What can hang from each mark:
livo: vope
lomub: tamedal
fepop: fopim movo
rasub: vope
tamedal: fopim
vuzo: tamedal vope
diri: vope
vope: diri livo movo vuzo
movo: fepop vope
fopim: fepop tamedal
tene: livo

Every row comes from one small tree of marks. Brackets hold a mark, then the marks that hang from it, in alphabetical order. Every link used is in the known rows. Which tree was each row made from?
Known rows:
{vuzo tamedal vope}: [-16  19 -40   3   8 -28 -18  10 -18  15   4  -9  22  33  22 -22  -9  -4
  15  11  20   0  37   5 -11 -19 -21]
{vuzo {tamedal {fopim fepop}} {vope diri}}: [-43 -10 -57  -1 -23  28  -7  34   6 -18   3 -11  17  33  24 -59 -54 -22
 -23   8  50 -50  18   3  36 -14 -29]
{rasub {vope {movo {fepop fopim}}}}: [  2 -44  -5  39 -20  38   0  25  -3   9   8 -12  36 -12  -8 -26 -17 -42
 -10 -39  -7   7 -15  12 -34 -20 -17]
{livo {vope diri {movo {fepop fopim}} vuzo}}: [ 15 -20 -10  10 -39  44  35  84   4 -21  36  -8  41 -29 -28 -15   0 -25
  20 -21  29 -41 -34   3 -14   2 -54]
{vuzo {tamedal fopim} {vope livo}}: [ -2  20 -24  -1  -3 -10  -5   9  -8  30  12 -18   9  45  44 -46 -61 -23
   4  14  43  -7  -5   3  20 -10 -20]
{diri vope}: [ -2  17  -3  -8  -4  14   4   6   9   3  -1  -8  10  14  -9 -20 -14   9
  13   2   0 -14   9  -4   3   7 -15]
{tene {livo {vope diri {movo fepop}}}}: [ 17  -5   8   0 -34  38  43  51 -13  10  20  -7  22 -10   8  -9   8 -20
  32 -25 -20 -30  -2  10 -16  11 -17]
{fepop {movo vope}}: [ -6 -21  27  -3 -26  18  13  27   1 -33   8   4  15 -19 -10  36  -8   4
  -7  -6   0 -23 -34 -13 -11  -1 -25]
{fopim {fepop {movo {vope diri livo}}} tamedal}: [-30 -20  14 -27 -72  44  77  80  25 -30  26   5   4 -47  -6  34 -62   2
 -57  -3  57 -27 -49 -11  47  18 -19]
{tene {livo {vope movo {vuzo tamedal}}}}: [ 28  22 -18 -15   4 -28  30  26 -19  34  28 -20  20   4  27 -11  49   2
  33  18  10 -22   1  -2 -16 -23 -39]
{rasub {vope livo}}: [ 13   9   6   5   3 -17   7   2  -1  51   6  -8  -3  14  29 -16 -38 -16
 -10  10  -9   5   2  13   8  -3  17]
{tamedal {fopim fepop}}: [-14 -31 -21   2 -24  43  -8   2  20 -17 -13  -8 -13  11  -1 -33 -35 -23
 -46  -6  22 -29 -21  -6  32  -3   2]
{diri {vope livo}}: [  9  29   9 -19 -13   7  29  18  11  18   9  -6   6  13   4 -13 -48   6
  16   8  13  -3 -12  -6  21  19 -19]
{movo {vope livo}}: [  5   9  26  -8 -32  -3  24  24   8  13  15  -2  10 -13  10  36 -37  -1
 -15   8  12  11 -35  -4   4  26 -23]
{movo fepop}: [ -6  -2  -3  14 -25  16  15  20   4  -6   3   6   8  -9 -12   4 -20 -18
 -11 -19   9   4 -14   0  -8   7 -19]
{diri {vope {vuzo {tamedal fopim}}}}: [  0  39 -26  -4  -7  -1  13  15  23   1  15 -20  12  26   7 -42 -30 -10
  -2  16  60 -52 -20 -17  22 -10 -56]
{fopim {fepop movo} tamedal}: [-24 -32 -16 -13 -31  32  31  34  17 -30   1  -2 -12 -23 -18   2 -15   0
 -53 -13  33 -15 -20 -11  30 -16   7]
{rasub {vope {vuzo tamedal}}}: [ -1  27 -39  11  18 -50   1  15   5  35  15 -15  12   7  26 -25   1 -11
 -15  24  24 -14  11   3  -8 -29 -27]
{vope diri {movo fepop}}: [-16  -4 -11  21 -37  53  47  53   1 -16  16   6  39 -34  -7  12 -12 -20
   7 -37  19 -16 -35   5   7   3 -31]
{lomub {tamedal {fopim {fepop {movo vope}}}}}: [-25 -48   3   8 -56  51   2  13  29 -62 -20   0 -13  -7  -1 -13 -63 -15
 -69 -44  39 -51 -62 -16  13  18 -37]
{rasub {vope diri livo {movo fepop}}}: [  0   4  -5  31 -33  38  53  58   3  33  25  -5  35 -24  24  -4 -45 -36
  -3 -27  10  -6 -33  20  11   7 -15]
{movo {vope diri}}: [-18  -1  18  -1 -32  14  18  35   9 -23  14   6  19 -23  -1  30 -16   1
  -7  -1  13 -25 -11   0   0  21 -23]
{movo vope}: [ -7  -5  15   2 -25   2   0  13   7  -7   2  -1  13 -13  -4  26  -6  -2
 -14   0  -2  -1 -16  -1 -14  13 -17]
{fopim fepop tamedal}: [-26 -15 -27  -8 -33  18  16  19  24   0  -4  -6 -15 -18  -9 -10 -14  -2
 -62  -2  31   7  -2  -1  28  -6  13]
{fopim tamedal}: [ -8   4  -2  -1 -14  -6  12   9  12  15   5  -6 -14  -9  -1  -5   0   0
 -34  -3  21  10  -2   3   9  -2  18]
{tamedal {fopim {fepop movo}}}: [-14 -47 -10  -3 -27  61   6  17  16 -44  -6  -4 -11   6  -8 -26 -42 -17
 -34 -10  21 -49 -39 -16  31 -17  -7]
{vope vuzo}: [ 15  17 -13   6   4 -22  18  27   4  -5  17   3   3 -10 -15  11   4   3
   2   4  28 -10 -18  -9  12  -3 -12]

Write each row's tree:
[-16  42  -3  -6 -59 -10  80  91  19  -4  45   6  38 -35  14  36 -60 -16
 -18  13  83 -15 -54 -11  15  22 -89]
{movo fepop {vope diri livo {vuzo tamedal}}}
[ -8  12 -38  31 -29  25  35  41  15  -2  23 -13  33 -13  11 -18 -16 -40
 -18 -21  66 -26 -65  -6  11 -18 -65]
{vope {movo fepop} {vuzo {tamedal fopim}}}
[  2  50 -28   2 -37  12  80  72  11  23  33 -11  54 -13   8   1 -39 -12
  10  -8  73  -4 -56  -8  18   0 -87]
{diri {vope livo {movo fepop} {vuzo tamedal}}}
[-15 -35   0  21 -38  62  40  61   3 -36  23   4  45 -30 -21   1 -18 -25
  12 -39  29 -13 -29   3 -11   2 -39]
{vope diri {movo {fepop fopim}}}
[ -3  31 -21   6 -19  21  65  56  10   7  42 -11  31 -17  38 -12 -36 -18
   4  11  85 -43 -71  -2  48  -6 -56]
{vope diri livo movo {vuzo {tamedal fopim}}}
[  1 -31  47 -16 -52  15  41  48  15 -21  29  -2   4 -28 -14  26 -50   0
 -25  -5  45   6 -52 -13  -4   4 -19]
{fepop {fopim tamedal} {movo {vope livo}}}
[ -5  14   3  15 -56   6  54  80  17 -31  32  13  30 -38 -26  44 -34 -16
 -13 -16  45 -32 -43  -9   5  27 -53]
{movo fepop {vope diri vuzo}}
[ 22 -35  15  -1 -45  24  28  37  -3  17  20 -20   6 -11 -10 -25   9 -26
   4 -30  -2   9  -7   6 -35  -9  -5]
{tene {livo {vope {movo {fepop {fopim tamedal}}}}}}
[ -5   8  -9  16 -34  55  32  37   7   3   6  -8  42 -10 -16  -7 -14 -15
  13 -37   9  -7 -31   0  -2   8 -42]
{diri {vope {movo fepop}}}
[-10 -32 -22  30 -36  49  18  70 -18 -32  25   4  58  -1 -22 -18 -34 -27
  33 -47  24  -8  -5  11 -13  -4 -25]
{vuzo {vope diri {movo {fepop fopim}}}}
[ 10  44 -24   0 -17  23  50  37  18  26  31 -23  32   7  26 -30 -41 -15
  11  10  73 -32 -65 -10  39  -4 -63]
{diri {vope livo movo {vuzo {tamedal fopim}}}}
[-24 -40  35 -11 -53  31  36  64  19 -56  28   3  12 -39 -25  22 -28   0
 -21 -14  41 -30 -24 -13  -6   2 -21]
{fepop {fopim tamedal} {movo {vope diri}}}
[  6 -12   1 -15 -52  14  63  74  14 -35  27   8  16 -31 -17  50 -53   2
 -31   4  51 -25 -73 -23  35  11 -41]
{fopim {fepop {movo {vope livo vuzo}}}}
[ 21  23 -18  22  -7   0  52  61  -2  32  41  -7  27 -20  23   4 -25 -15
   7  -2  27 -21 -36  13  31  -3  -6]
{rasub {vope diri livo movo vuzo}}
[ -8 -36  -2  20 -47  45  31  44  13 -11  14  -9  24 -32 -22  -7  -9 -25
 -25 -44  37  23 -36   4 -12 -11 -16]
{vope {movo {fepop {fopim tamedal}}}}
[-31 -36   3 -12 -59  36  29  47  23 -35   3  -2   1 -37 -21  26 -23   2
 -70 -10  30 -18 -36 -12  17  -5 -13]
{fopim {fepop {movo vope}} tamedal}
[-10 -25   9   7 -45  16  18  30  22 -12  10  -1   1 -17 -26 -11 -30 -24
 -37 -27  38  19 -14  -3 -14  -1 -13]
{movo {fepop {fopim tamedal}}}
[-11 -31  -2   4 -56  58  28  66  14  -4  25 -15  24 -37 -16 -30  -3 -28
 -18 -26  22 -18 -17  14 -16   0 -25]
{livo {vope diri {movo {fepop {fopim tamedal}}}}}
[ 20   6  19 -25  -5  -7  14  17 -12  12  16  -3 -12  14  15 -19  10   2
  36  14 -28 -36  36   1 -10  11   9]
{tene {livo {vope diri}}}
[-12 -29  15 -21 -53  36  45  49  11 -32  10   5  14 -24  -5  36 -57   0
 -35  -3  28 -14 -52 -19  25  10 -32]
{fopim {fepop {movo {vope livo}}}}
[ -9 -27  47 -21 -57  30  61  75  15 -40  40   4  11 -40 -10  29 -58   0
 -18  -2  56 -17 -47 -14   9  13 -24]
{fepop {fopim tamedal} {movo {vope diri livo}}}
[-11  29  10 -22 -32  -7  80  86   6 -27  48   6  34 -34  17  45 -39   7
   2  23  78 -44 -58 -19  22   3 -75]
{fepop {movo {vope diri livo {vuzo tamedal}}}}
[  8  -2  27  -1 -66   8  69  96  19 -31  47  13  33 -36 -27  38 -75 -22
  -2 -10  68 -15 -63 -12   5  34 -65]
{movo {fepop fopim} {vope diri livo vuzo}}
[ 23  22 -19  -3 -20 -15  43  46 -11  26  29 -15  28  -7  17 -10  28 -17
  27  -3  19 -18 -17   0 -23 -17 -59]
{tene {livo {vope {movo fepop} {vuzo tamedal}}}}
[  2 -18 -13  23 -38  38  55  84   4 -41  39   7  48 -39 -32  11 -19 -23
  18 -34  53 -21 -47  -4   3  -2 -52]
{vope diri {movo {fepop fopim}} vuzo}
[  3   6 -16   7 -33  10  65  69   4   1  41  -7  51 -29   5   2 -32 -26
   6 -10  82  17 -60  -7   1 -11 -85]
{vope livo {movo {fepop fopim}} {vuzo tamedal}}
[ 11   5 -22  23 -34  22  31  57 -23  26  18  -4  43   4   5   1 -44 -27
  23 -35  18  27 -32   9   9   7 -14]
{vuzo {vope livo {movo fepop}}}
[ 10  10 -32   7  -9  19  -3  23   9  24  15 -33  19   3  27 -47  23 -25
  -7  15  33 -47 -36   5   2 -22 -50]
{livo {vope movo {vuzo {tamedal fopim}}}}
[  7  51 -26  -9  -9  -4  63  51   8  26  32 -16  47  -8  19  -1 -17   6
  27  13  64 -10 -44  -6  27  -5 -72]
{diri {vope livo movo {vuzo tamedal}}}
[ 27   6 -21   8  -4  11   8  37  -4  21  15 -17  19 -14  -2  -6  39  -7
  14   0  -1 -24 -29   8  -4  -4 -20]
{livo {vope movo vuzo}}
[ -3 -40   1  24 -35  46  21  35   0 -23  12  -1  39 -23 -22  -5  -8 -27
   5 -40  19  14 -35   1 -23  -7 -36]
{vope {movo {fepop fopim}}}
[ 13  11 -22  15 -40  36  39  79   5   1  29  -6  35 -32 -14  -1  12 -22
  12 -16  20 -45 -39   9   3  10 -41]
{livo {vope diri {movo fepop} vuzo}}
